What can hang from each mark:
babiro: bunufo fotav
sezus: bome fide pobu
lenod: fafe
bunufo: babiro
bome: sezus
dagezod: fide fotav
fotav: babiro dagezod lenod
fafe: lenod
fide: dagezod lenod sezus

Each row was made from one small tree. Brackets hold a mark, then the marks that hang from it, in alphabetical order. Every link used is in the known rows. Write each row's tree.
Known rows:
{babiro bunufo {fotav {dagezod fide} lenod}}: .16  -.04  -.13  .03  -.06  .50  -.05  -.18  .09  .07  -.08  -.13  .00  -.34  -.08  -.21  .21  .02  -.01  .03  -.21  -.24  -.17  .03  -.04  -.17  -.33  -.01  .00  -.19  .02  -.04  .11  .17  -.07
{dagezod fotav}: .13  -.01  .16  -.10  -.10  -.05  -.02  -.15  .01  .06  -.02  -.20  -.28  .08  .11  -.22  .10  -.04  .07  .00  .08  -.01  -.10  .04  .05  -.01  -.33  .01  -.09  .03  -.06  -.25  .10  -.16  .00
{fotav lenod}: .04  -.01  .02  .05  -.05  .16  .01  -.03  -.04  .05  -.09  -.24  -.19  -.08  .16  .10  .03  -.15  .26  .18  -.08  -.05  -.09  .01  -.01  .14  .03  -.15  .20  -.01  -.02  -.09  -.05  -.07  .00
{bome {sezus {fide {dagezod fotav}} pobu}}: -.17  -.02  -.01  -.16  -.05  -.34  .14  -.14  -.10  -.20  -.13  -.23  .09  .38  -.11  -.11  -.30  -.15  -.09  -.26  .00  -.03  .07  .02  -.20  .00  -.14  .03  -.36  .21  .09  .07  .28  .09  -.11
{fotav babiro}: .22  .03  .19  -.01  -.02  -.11  .02  -.05  .05  .13  .30  -.25  -.20  -.01  .16  .17  .16  .05  .26  .03  -.06  -.02  .04  -.01  .30  .03  -.20  .01  .18  .13  -.10  -.18  -.07  .05  .03
{dagezod {fide lenod sezus} fotav}: .00  -.19  .05  -.25  -.15  -.14  .01  .06  .02  -.07  -.06  .20  -.03  .03  .12  -.42  .11  .09  -.51  .07  .02  .01  -.35  -.14  .02  .10  .07  .04  -.04  -.01  -.01  .19  .12  .01  -.07
{babiro fotav}: .14  .00  .07  .12  -.08  .04  .00  -.09  .10  .09  .26  -.27  -.20  .03  .15  .01  .11  .02  .14  .16  -.04  -.01  -.10  .05  .19  -.04  -.49  -.04  .13  -.21  -.31  -.42  .04  -.09  -.10
{fide dagezod}: .12  .11  .09  .07  -.09  .00  -.02  -.12  -.18  .09  .00  -.10  -.02  .23  -.16  -.11  .21  -.26  .18  -.26  .02  .03  .15  .03  .11  .00  -.02  -.08  -.02  -.06  -.13  -.03  .08  -.11  .15
{dagezod {fide lenod}}: .11  -.13  .08  -.03  -.15  -.06  .05  .27  -.16  -.07  .09  -.17  -.08  .23  .11  -.16  .23  -.07  -.31  .20  -.07  .03  -.26  .03  .10  .08  .13  .03  .05  -.01  -.14  .14  .08  .15  .03
{bunufo babiro}: .26  .02  .01  .15  -.03  -.05  .02  .00  .04  .11  -.07  -.23  -.05  .32  .14  .11  .11  -.22  .06  .07  .01  .06  -.01  .13  .08  -.07  -.25  .03  .14  .29  -.14  -.12  -.16  .15  .11
{bome {sezus {fide {dagezod fotav}}}}: -.05  .02  .01  -.19  -.17  -.41  .01  -.20  -.11  -.09  -.14  -.29  .10  .37  -.09  -.07  -.07  -.43  -.02  -.30  .07  .00  .04  -.03  -.09  .00  -.18  .03  -.18  .08  .01  .04  .29  -.04  -.04
{fafe lenod}: .00  .09  .11  .10  -.06  -.03  .04  .17  -.01  .10  .15  -.23  -.21  .09  .20  .03  .17  -.14  .30  -.24  -.07  -.13  -.16  .15  -.02  .09  .02  -.11  .12  -.02  -.29  -.10  .14  -.08  .05
{fide {lenod fafe} {sezus bome}}: -.34  .11  -.10  .15  .22  .04  -.04  .28  .14  .05  .04  .30  .16  -.15  .13  .26  -.05  .13  -.25  .29  .26  .20  .16  -.03  .11  .06  .40  .00  .18  -.34  -.08  .07  -.17  -.35  -.01
{fotav dagezod {lenod fafe}}: -.20  .17  -.16  .17  -.09  .21  -.18  .02  .00  .07  -.17  .05  -.13  -.15  -.07  .27  .14  .04  .23  -.03  .09  .10  .11  .03  -.04  -.03  .18  -.06  .25  -.07  .06  -.06  -.08  -.06  .03
{fotav {babiro bunufo}}: .23  .07  .21  .01  .08  .18  .07  -.07  .19  .18  .19  -.28  -.06  -.06  .22  .17  .05  -.12  .29  .06  -.04  -.13  .18  .10  .27  -.22  -.27  .04  .09  .02  .00  -.04  -.02  .07  .18
{fotav babiro {lenod fafe}}: -.14  .03  .07  -.02  -.01  -.04  -.03  .07  .10  .10  .19  -.04  -.15  -.15  .25  .35  .02  .16  .46  .23  .07  .10  .04  -.04  .04  -.02  .04  -.01  .32  .10  .03  -.23  -.27  .00  -.04
{babiro bunufo {fotav dagezod lenod}}: .12  .04  -.11  .16  -.05  .52  -.11  -.14  .11  .14  -.05  -.26  -.06  -.36  -.03  -.03  .09  -.05  .25  -.01  -.17  -.24  .00  .05  .02  -.21  -.26  -.09  .06  -.16  -.08  -.16  .03  -.04  -.05
{sezus {fide dagezod {lenod fafe}} pobu}: -.19  .08  -.02  .18  -.06  -.10  .07  .34  -.07  -.20  .05  .20  .10  .59  -.16  .31  -.33  -.14  -.09  .01  .13  .22  .18  .02  -.19  -.04  .42  .06  -.09  .04  -.02  .21  -.08  .12  .02
{fide {dagezod fotav} sezus}: .01  .03  .04  -.11  -.11  -.09  -.09  -.36  -.03  .01  -.14  .21  .00  .07  -.17  -.35  .12  -.10  -.02  -.35  .10  .08  .06  -.13  .04  .00  -.08  -.10  -.08  -.05  -.04  .06  .11  -.22  .02
{fide {dagezod fotav} {sezus bome pobu}}: -.19  .02  -.01  -.15  .35  .00  .03  -.21  -.08  -.05  -.15  .35  .17  -.19  -.21  -.47  -.15  .29  -.13  -.23  .07  -.02  .20  -.03  -.08  .10  .01  -.06  -.41  -.06  .14  -.02  .07  -.28  .07
{sezus bome {fide lenod} pobu}: -.01  -.06  .03  .15  .22  .01  .15  .50  -.15  -.14  .11  -.06  .07  .05  .07  .21  -.41  -.05  -.24  .30  -.11  -.04  -.02  .09  -.08  .21  .29  .04  -.20  -.04  -.03  .15  -.06  .01  .03
{bome sezus}: -.20  .06  -.07  .09  -.03  -.07  .08  -.07  .01  .02  .03  -.52  -.07  .14  .16  .17  .10  -.19  -.01  .05  .02  .00  .02  .11  .15  .04  -.17  -.11  .12  -.03  -.12  -.14  .23  -.08  .02
{bome {sezus {fide dagezod} pobu}}: -.17  .06  -.11  .07  -.01  -.26  .15  -.02  -.12  -.19  -.06  -.30  .16  .43  -.13  .17  -.30  -.31  -.06  -.23  -.06  .00  .18  .09  -.11  .02  .04  -.02  -.18  .09  -.02  .20  .28  .19  .04
{fide {dagezod fotav} {sezus pobu}}: -.11  .00  .00  -.11  .03  -.03  .07  -.30  .00  -.08  -.15  .26  -.01  .07  -.18  -.39  -.14  .14  -.04  -.32  .03  .04  .07  -.08  -.09  -.01  -.04  -.07  -.29  .11  .04  .02  .15  -.08  .02
{fide dagezod {sezus bome pobu}}: -.15  .13  -.08  .09  .40  .10  .08  -.13  -.06  .01  -.04  .30  .24  -.19  -.23  -.13  -.09  .14  -.11  -.18  .01  .00  .31  .05  .04  .14  .19  -.11  -.23  -.15  .03  .14  .06  -.18  .13

Which tree is each row?
.36  -.05  .24  -.27  -.20  -.45  -.02  -.18  -.06  .00  .17  -.03  -.01  .23  -.10  -.08  -.06  -.24  .22  -.27  -.06  -.01  .02  -.13  .08  .00  -.23  .12  -.14  .25  .04  -.01  -.01  .05  .01 | {sezus {fide {dagezod {fotav babiro}}}}
.07  .04  -.14  .13  -.09  .32  -.06  -.40  .34  .10  -.06  .16  .13  -.41  -.14  -.16  .21  .06  -.28  -.14  -.02  -.16  -.01  .02  .19  -.28  -.41  .01  .07  -.33  -.10  .13  .21  .15  .02 | {babiro bunufo {fotav {dagezod {fide sezus}}}}
-.13  .06  .03  .16  .12  -.07  .01  .47  -.01  -.05  .10  .12  .08  .08  .08  .45  -.15  -.21  -.18  .36  .17  .17  .11  .07  -.01  .02  .30  .11  .06  -.26  -.09  .09  -.15  -.14  .00 | {sezus bome {fide {lenod fafe}}}
-.17  .04  -.08  .16  .38  .17  .10  -.06  .11  -.01  -.01  .18  .05  -.34  .03  .05  -.23  .24  -.17  .14  .02  -.03  .22  .09  .05  .15  .07  -.10  -.08  -.18  .01  .02  .03  -.15  .09 | {fide {sezus bome pobu}}
-.15  -.06  .11  -.23  -.17  -.13  -.06  .24  -.04  -.07  .03  .11  -.09  .28  .11  -.22  .19  .14  -.32  .21  .22  .18  -.24  -.06  -.05  -.10  -.05  .12  -.06  -.01  .01  -.05  -.01  .00  -.12 | {dagezod {fide {lenod fafe}} fotav}
.22  -.10  .22  -.26  .07  .26  .01  -.11  .09  .11  .01  -.25  -.14  -.22  .32  -.16  -.02  .01  .43  .12  -.15  -.20  -.09  -.03  -.02  -.13  -.26  -.01  -.06  .22  .24  -.20  -.14  -.02  .01 | {dagezod {fotav {babiro bunufo} lenod}}
-.27  -.13  -.10  .16  .04  -.20  .22  .41  -.08  -.24  .06  -.39  .02  .39  .15  .36  -.42  -.16  -.27  .18  -.12  -.03  -.11  .08  -.10  .11  .24  -.03  -.04  .13  -.10  .18  .17  .22  -.14 | {bome {sezus {fide lenod} pobu}}
-.31  .05  -.04  -.16  -.05  -.05  -.13  -.29  .03  .03  -.26  .39  .08  -.06  -.09  -.09  .00  .02  .21  -.14  .20  .17  .09  -.14  -.21  -.06  .20  -.09  .02  -.06  .17  -.02  -.09  -.31  -.05 | {fide {dagezod {fotav {lenod fafe}}} sezus}
.36  -.04  -.13  .14  -.21  -.03  -.09  -.12  .07  .12  .01  -.10  .00  .06  -.13  -.18  .37  .10  -.26  -.09  -.13  -.06  -.21  .04  .06  -.07  -.50  .12  .11  .23  -.20  -.20  -.02  .36  -.11 | {bunufo {babiro {fotav {dagezod fide}}}}
.22  -.08  -.19  .19  -.13  .13  -.14  -.03  .01  .16  -.04  -.20  -.05  -.09  -.01  -.01  .17  .10  .14  .01  -.21  -.03  -.20  -.01  -.05  .00  -.29  -.01  .24  .24  -.14  -.36  -.22  .14  -.15 | {bunufo {babiro {fotav dagezod lenod}}}
.19  -.19  -.08  .12  -.02  .11  -.04  .06  .09  .14  .03  -.31  -.08  .06  .25  .07  .02  -.06  .23  .33  -.18  -.02  -.24  .03  -.10  -.03  -.29  -.01  .21  .17  -.19  -.45  -.31  .08  -.19 | {bunufo {babiro {fotav lenod}}}
.21  .01  .22  -.31  .04  .15  -.03  -.16  -.07  .14  -.06  -.13  .05  -.05  .08  -.31  .04  -.07  .51  -.23  -.10  -.16  .03  -.09  -.08  -.18  -.08  -.01  -.23  .24  .25  -.06  -.13  -.09  .02 | {fide {dagezod {fotav {babiro bunufo} lenod}}}
-.17  -.13  -.11  -.02  .33  .07  .13  .29  -.01  -.14  .05  .27  .18  -.18  .02  -.20  -.13  .35  -.59  .23  -.02  -.02  -.07  .03  .00  .24  .32  -.02  -.15  -.12  .03  .29  .03  .07  .05 | {dagezod {fide lenod {sezus bome pobu}}}
.05  .01  -.04  -.01  .19  .01  .04  -.20  .10  .01  -.03  .22  .14  -.31  .04  -.08  .13  .03  -.39  .16  .04  -.04  .03  .02  .13  .16  -.02  -.01  .02  -.31  -.01  .20  .14  -.09  .09 | {dagezod {fide {sezus bome}}}
.24  .02  .23  -.29  -.11  -.29  -.05  -.19  -.18  .11  .18  -.09  -.07  .12  -.08  -.32  .21  .08  .29  -.35  -.02  -.01  .03  -.11  .17  .00  -.26  .06  -.14  .25  .01  -.25  -.04  -.06  .06 | {fide {dagezod {fotav babiro}}}
-.12  .04  -.06  .15  .12  .00  .08  -.23  .00  -.08  -.07  .24  .07  .07  -.21  -.06  -.10  .02  .00  -.25  .01  .04  .18  .01  .01  .04  .12  -.11  -.06  .00  -.03  .19  .13  .00  .12 | {fide dagezod {sezus pobu}}
-.28  .03  -.02  .17  .24  .01  .11  .55  .03  -.12  .11  .17  .10  .17  .06  .43  -.42  .04  -.24  .41  .12  .14  .15  .11  -.15  .04  .33  .11  -.12  -.14  .01  .10  -.14  -.02  -.03 | {sezus bome {fide {lenod fafe}} pobu}
.12  -.16  .12  -.29  -.17  .02  -.02  -.11  -.09  -.07  -.17  -.10  -.18  -.05  .15  -.39  .18  .01  -.03  .12  -.05  -.09  -.36  -.03  -.16  .08  -.21  .01  -.10  .09  .19  -.10  .07  .00  -.07 | {dagezod fide {fotav lenod}}
.14  -.09  .10  -.21  .09  -.07  -.03  -.04  -.25  -.02  -.20  .02  .09  -.07  -.07  -.18  -.13  -.29  .15  -.09  -.07  -.08  .00  -.05  -.25  .18  .16  .01  -.34  -.04  .20  .00  -.05  -.27  .00 | {sezus bome {fide {dagezod {fotav lenod}}}}
-.30  .01  -.09  .17  -.01  .00  -.07  .23  .15  -.01  .05  .25  .00  .08  .12  .31  -.01  .02  -.16  .23  .22  .24  .05  -.02  .14  -.10  .35  -.04  .31  -.17  -.12  .12  -.09  -.16  .00 | {fide {lenod fafe} sezus}
-.17  -.03  -.11  .16  .01  -.22  .20  .01  .10  -.18  .00  -.39  -.01  .23  .09  .39  -.41  -.18  -.14  .09  -.06  -.04  .07  .16  -.08  .04  -.11  -.01  -.02  .03  -.01  .10  .27  .20  -.06 | {bome {sezus fide pobu}}
.18  .00  .13  -.03  .13  .30  .07  -.04  .13  .14  .08  -.32  -.09  -.22  .31  .17  -.03  -.07  .48  .15  -.15  -.20  .08  .05  .07  -.15  -.04  -.02  .11  .10  .13  -.01  -.15  .06  .13 | {fotav {babiro bunufo} lenod}
-.16  -.08  .06  -.29  -.15  .02  -.08  -.10  .04  -.03  -.15  .08  -.11  .00  .13  -.16  .12  .10  -.02  .20  .17  .07  -.16  -.04  -.23  -.06  -.15  .05  -.02  -.02  .18  -.15  -.02  -.03  -.13 | {dagezod fide {fotav {lenod fafe}}}
.32  -.13  .18  -.32  -.19  -.28  -.02  -.10  -.13  -.03  .06  -.01  -.01  .04  -.02  -.07  -.12  -.19  .38  -.16  -.18  -.06  -.13  -.16  -.11  .06  .01  .06  -.10  .31  .17  -.04  -.12  .08  -.05 | {sezus {fide {dagezod {fotav babiro lenod}}}}
.11  -.01  -.08  .03  -.20  -.01  -.09  .24  -.21  .00  -.04  .00  -.07  .09  -.18  -.19  .36  .04  -.40  -.08  -.03  -.02  -.21  .00  .16  .14  .17  .02  .08  .02  -.09  .23  .14  .18  .03 | {fotav {dagezod {fide lenod}}}
-.08  .04  .13  -.29  -.06  -.16  -.12  -.09  -.08  .10  .07  .12  -.01  .00  -.01  -.09  .11  .20  .52  -.14  .10  .11  .03  -.14  -.06  -.07  -.01  .07  -.01  .23  .18  -.30  -.22  -.11  -.03 | {fide {dagezod {fotav babiro {lenod fafe}}}}
.29  -.09  .00  -.06  -.19  -.18  -.06  .27  -.20  .04  .25  -.02  -.05  -.02  -.11  -.11  .37  .24  -.22  -.09  -.14  -.09  -.26  -.11  .29  .11  .16  .10  .15  .20  -.02  .09  .01  .30  .04 | {fotav babiro {dagezod {fide lenod}}}
-.05  .05  -.25  .22  -.11  .13  -.22  .03  .14  .15  -.06  .01  .01  -.04  -.02  .24  .16  .19  .18  .10  .05  .11  -.06  -.02  -.12  -.15  -.21  .07  .30  .17  -.10  -.42  -.32  .10  -.17 | {bunufo {babiro {fotav dagezod {lenod fafe}}}}
.05  .03  .05  .19  .27  .05  .18  .11  .03  -.07  .04  -.06  .00  -.04  .02  .26  -.36  -.10  -.09  .20  -.02  -.08  .17  .15  -.07  .13  -.03  .03  -.18  -.13  .00  .07  .02  .03  .08 | {sezus bome fide pobu}
-.06  .23  -.04  .07  .05  .31  -.13  -.04  .19  .19  -.03  .01  -.01  -.33  -.01  .35  .10  .11  .46  -.05  .03  -.06  .20  .04  .06  -.28  .07  .04  .25  .06  .22  .05  -.17  .06  .09 | {fotav {babiro bunufo} dagezod {lenod fafe}}
-.08  -.13  .04  -.16  .03  -.04  .12  -.28  .16  -.17  -.10  .28  -.07  -.06  .02  -.39  -.12  .34  -.39  -.01  .05  -.05  -.14  -.03  -.07  .03  -.27  .01  -.17  .05  .12  .09  .21  .16  -.08 | {dagezod {fide {sezus pobu}} fotav}
.06  -.09  .11  -.10  -.05  -.21  .08  .24  -.29  -.21  -.02  .07  .00  .48  -.14  -.16  -.33  -.13  -.15  -.12  -.07  .03  -.11  -.04  -.21  .03  .25  .06  -.38  .23  .04  .13  .04  .07  -.06 | {sezus {fide {dagezod fotav} lenod} pobu}
.28  .19  .04  .09  .01  .21  -.05  -.11  .12  .21  .12  -.18  -.07  -.22  -.06  .07  .18  .00  .28  -.25  -.10  -.17  .21  .08  .31  -.21  -.22  .02  .12  .10  .03  .05  .01  .12  .26 | {fotav {babiro bunufo} dagezod}
-.07  .05  .03  .18  -.16  -.17  .00  .34  .06  -.10  .12  .01  -.05  .33  .09  .54  -.18  -.29  -.11  .29  .20  .19  .02  .04  -.02  -.09  .26  .07  .22  -.13  -.15  .14  -.11  .00  -.02 | {sezus {fide {lenod fafe}}}
.02  -.06  .01  .11  .21  -.04  .13  .46  -.33  -.17  .06  .08  .23  .25  -.18  .06  -.29  -.14  -.18  .03  -.12  .00  .14  .07  -.12  .20  .46  .05  -.36  -.03  -.03  .27  -.04  .01  .08 | {sezus bome {fide dagezod lenod} pobu}
-.35  .17  -.12  .09  .23  -.04  -.11  .23  -.04  .06  .02  .40  .30  -.01  -.13  .03  .09  .06  -.19  .00  .24  .25  .27  -.06  .08  .08  .52  -.03  .00  -.26  -.08  .17  -.17  -.37  .07 | {fide dagezod {lenod fafe} {sezus bome}}
.12  -.25  .13  -.38  -.11  -.32  .01  .09  .06  -.06  .17  .16  -.03  -.09  .14  -.32  .13  .32  -.37  .08  -.06  -.03  -.38  -.24  .18  .15  .00  .11  .07  .21  .02  .09  -.02  .11  -.09 | {dagezod {fide lenod sezus} {fotav babiro}}
-.19  .02  -.03  .09  -.08  .14  -.07  .01  .19  .07  .15  -.12  -.14  -.10  .21  .24  .01  .12  .32  .37  .06  .13  -.11  .01  -.06  -.08  -.19  -.07  .21  -.25  -.18  -.46  -.18  -.14  -.19 | {babiro {fotav {lenod fafe}}}
-.04  .10  .09  .00  .11  .32  .01  -.01  .22  .15  .07  -.05  .00  -.17  .28  .38  -.03  -.01  .52  .24  .09  .01  .23  .07  .01  -.32  -.01  .00  .21  .01  .18  -.05  -.29  .02  .05 | {fotav {babiro bunufo} {lenod fafe}}
-.26  .03  -.27  .08  -.08  .07  -.16  -.22  .17  -.03  -.25  .50  .09  -.34  -.15  .16  .18  .16  -.17  -.05  .14  .11  .00  -.11  -.06  .00  .22  -.05  .33  -.13  .18  .30  .00  .10  -.01 | {fotav {dagezod {fide sezus}} {lenod fafe}}
.21  .13  .07  .09  .08  -.09  .03  -.01  -.12  .02  .01  -.03  .16  .14  -.20  .09  -.05  -.45  .02  -.12  -.03  -.02  .26  .09  .02  .09  .09  .01  -.21  -.22  -.05  .13  .04  -.13  .11 | {sezus bome {fide dagezod}}
-.08  -.07  -.07  .04  .05  .05  .13  -.19  .17  -.16  -.04  .22  .01  -.06  .03  -.06  -.11  .21  -.32  .05  .02  -.03  -.05  .06  .01  .06  -.09  -.03  .02  -.04  .01  .24  .20  .23  .03 | {dagezod {fide {sezus pobu}}}
.04  .10  .02  .11  .27  -.03  .13  .05  -.16  -.06  -.01  .04  .15  .10  -.21  .06  -.25  -.15  -.02  -.11  -.08  -.02  .28  .12  -.11  .17  .11  .02  -.34  -.09  .01  .15  .05  .01  .14 | {sezus bome {fide dagezod} pobu}
-.39  -.10  -.15  .08  .10  .00  .08  .19  .16  -.22  .05  .40  .08  .13  .04  .11  -.14  .33  -.46  .21  .18  .17  -.06  -.01  -.05  -.04  .27  .02  .12  -.05  .00  .29  .03  .19  -.08 | {dagezod {fide {lenod fafe} {sezus pobu}}}
-.15  .15  -.15  .20  -.02  .47  -.17  -.08  .24  .13  -.05  -.08  -.01  -.33  -.02  .21  .06  .08  .34  .06  .07  -.02  .13  .08  -.06  -.38  -.22  -.01  .09  -.26  -.01  -.24  -.09  -.11  -.08 | {babiro bunufo {fotav dagezod {lenod fafe}}}
.15  -.11  -.09  .05  -.23  -.01  -.11  .21  -.12  .00  .17  -.11  -.06  .00  -.16  -.29  .34  .21  -.39  .00  -.12  -.05  -.32  -.03  .18  .09  -.12  .04  .08  -.12  -.25  -.12  .12  .18  -.19 | {babiro {fotav {dagezod {fide lenod}}}}
.26  .02  .16  -.14  -.24  -.27  .00  -.21  -.11  -.03  -.10  -.04  -.03  .34  -.19  -.12  -.04  -.40  .09  -.23  .05  .03  .01  -.03  -.06  .00  -.17  .05  -.20  .02  .04  .08  .14  -.06  .03 | {sezus {fide {dagezod fotav}}}
.05  -.05  .08  -.22  -.10  .02  -.08  -.16  -.26  .02  -.21  -.09  -.09  .07  -.06  -.38  .13  -.15  .26  -.23  -.06  -.02  -.09  -.07  -.14  .08  .01  -.09  -.19  .12  .12  -.16  -.02  -.22  -.01 | {fide {dagezod {fotav lenod}}}
-.07  .13  -.08  .06  -.06  -.02  -.16  .05  .02  .16  .11  .05  -.11  -.29  -.03  .32  .15  .27  .40  -.01  .04  .07  .05  -.05  .10  -.04  .09  .00  .32  .15  .11  -.13  -.22  .07  .01 | {fotav babiro dagezod {lenod fafe}}
-.05  -.10  -.04  -.18  -.08  -.01  -.08  -.31  -.09  -.04  -.28  .18  .02  -.09  -.07  -.34  .00  -.10  .12  -.21  -.01  .02  -.06  -.13  -.12  .05  .11  -.12  -.05  .05  .12  .03  .00  -.22  -.06 | {fide {dagezod {fotav lenod}} sezus}
.02  -.08  -.22  .05  -.10  .08  -.11  -.22  .00  -.04  -.25  .26  .02  -.40  -.14  -.10  .22  .07  -.19  -.11  -.12  -.10  -.13  -.08  .04  .14  .19  -.09  .26  -.05  .14  .28  .14  .12  .03 | {fotav {dagezod {fide sezus}} lenod}
-.13  -.04  -.07  .04  .35  .10  .14  -.06  .10  -.11  -.03  .30  .15  -.34  -.01  -.13  -.10  .30  -.40  .15  .03  -.09  .07  .06  .00  .16  -.01  -.03  -.11  -.20  .08  .20  .13  .07  .07 | {dagezod {fide {sezus bome pobu}}}
